Each row was made from one path, in order. Every step used is in the known rows, and no mark comes twice. Write each row's path.
In the rows, 128 means zero.
Known rows:
Z M Q R T N: [156  65 166 118 136 137 137 110 102 148 203 111 126 207 119 127 178 148
 147 170 110 141 101]
M Z: [140 129 139 119 111 154  92 123 140 144 144 152 148 121 125 136 148 147
 124 139 116 115 127]
T N: [136 122 147 115 178 164 108 122 153 108 132 154 131 131 123 124 134 159
 125 142 119 136 119]
Y X Z M Q R: [190  89 141 135  75 113  99 115 118 158 212 166 156 147  88 166 166 144
 126 166  68 147  93]
Y X Q: [149  82 125 137 131 107 109 125 146 140 179 159 140 132 116 151 113 138
 125 130  93 126 127]
Q R T: [123 113 141 154 122 133 157 107 109 138 130 136 147 188 114 124 152 143
 195 129 143 122 135]
Z M: [147 108 159 109 128 135 106 125 126 138 161 151 135 124 113 141 159 148
 140 133 118 135 121]
M Z X: [158 105 143 120  81 140  84 116 151 159 176 169 145  81 121 127 139 149
  88 139  90 119 116]
Y X Q R: [173  80 120 160 121 108 135 119 127 145 180 156 147 152 103 154 127 138
 159 129  73 123 124]
X Q R T N: [141  69 132 161 159 134 158 117 103 138 168 116 132 201 122 130 136 140
 166 137 106 125 124]
Q M: [131 158 132 134 130 138 135 138 134 123 149 116 142 129 118 137 139 153
 124 153 112 124 126]
M Q R Y X Z: [167  73 120 183  76 120 100 110 124 136 163 174 165 153 107 153 131 145
 151 148  85 135  95]
M Q X Y: [141 117 119 142 138 111 125 127 177 126 223 106 134  93 126 138 149 132
 144 163  80 108 121]
X Z M: [151 121 149 126 104 134  92 127 120 144 156 170 149 110  99 156 154 146
 126 138 107 142 114]
Y X: [133 112 140 115 128 131  95 117 166 126 145 177 144 125 115 138 115 153
 128 134 111 135 124]
R Q M Z X Y: [170 109 117 158  63 112 105 118 115 154 235 121 126  63 127 132 123 140
  82 143  64 124  94]
M Q: [148 124 136 123 134 124 122 122 123 130 176 132 138 128 124 129 167 142
 132 159 146 123 127]
X Q: [149 103 123 147 143 115 130 133 116 136 170 135 136 129 119 142 143 133
 143 130 121 117 139]
Z M Q: [165  99 156 106 122 119 107 125 113 145 203 130 132 128 117 139 183 141
 123 162 127 133 114]
Q X Z: [131 144 125 139 121 140 117 151 178 137 137 151 174 102 108 151 130 144
 135 149  88 119 129]
R Y X: [124  72 141 145 116 133  83 118 163 121 122 182 145 136 127 135  94 155
 145 117 108 135 114]

Write each row's path:
[139  66 117 172 102 108 111 139 138 135 175 126 140 148 130 153  87 145
 116 138  63 125 109] => R Y X Q M
[151 100 149 116  91 127  68 120 151 146 166 191 152 117  97 165 127 150
 108 140  82 153 103] => Y X Z M
[151  86 124 187  82 135  99 110 135 130 120 195 167 147 101 155 104 153
 166 119  78 137 103] => Q R Y X Z
[180  35 152 150  85 117 100 111 118 149 197 154 144 166 113 147 146 147
 156 144  73 138  91] => Z M Q R Y X
[139 104 136 149 113 118 160 109  98 146 173 113 144 196 120 121 175 137
 178 158 151 118 128] => M Q R T
[157  92 140 124 127 106 113 130 169 141 252 105 129  97 120 149 161 132
 136 165  57 120 110] => Z M Q X Y
[174  75 127 142  86 116  98 126 128 172 211 151 139  89 123 139 136 135
  86 138  71 110 119] => M Z X Q
[139 152 133 127  96 152 110 140 140 142 166 114 147 129 125 141 144 153
  99 163  90 113 118] => Q M Z
[152 123 122 154  71 125  94 107 155 142 234 125 124  65 122 140 126 147
  75 150  36 116 101] => Q M Z X Y
[148 105 119 142 115 105 124 141 143 140 199 119 138 139 117 159 111 144
  99 154  67 125 118] => Y X Q M
[159  79 155 133 110 139 122 112  96 151 195 128 139 197 107 141 176 146
 134 174 103 149  93] => X Z M Q R T N
[136 125 129 133 104 131  82 119 159 129 137 192 157 113 102 155 115 151
 115 138 101 142 117] => Y X Z
[145 121 132 116 140 124 133 149 169 142 184 111 155 120 125 133 159 141
 134 174 106 110 129] => M Q X
[149  70 135 170 107 135 111 109 141 126 123 178 154 153 114 139 105 154
 181 113  88 129 112] => Q R Y X
[164 104 120 156 101 100 141 139 120 151 215 115 131  97 117 142 129 141
  87 150  67 119 121] => Z X Q M
[190 111 140 148  88 122 123 120  87 154 202 144 153 141  91 159 194 139
 146 164  94 136 103] => X Z M Q R
[144 109 118 153 138 114 134 137 154 129 178 125 142  92 125 133 121 132
 167 128  99 118 123] => R Q X Y
[165  62 118 202 124 120 148 122  88 138 151 137 147 155 119 140 132 134
 196 110  95 111 124] => X Q R Y
[166 111 145 124  97 118  96 127 106 151 195 146 145 121 105 154 181 139
 108 168 115 141 106] => X Z M Q
[158  50 146 140  70 113  59 119 132 147 187 174 148 136 116 158 131 146
 108 152  86 149  86] => R Y X Z M Q
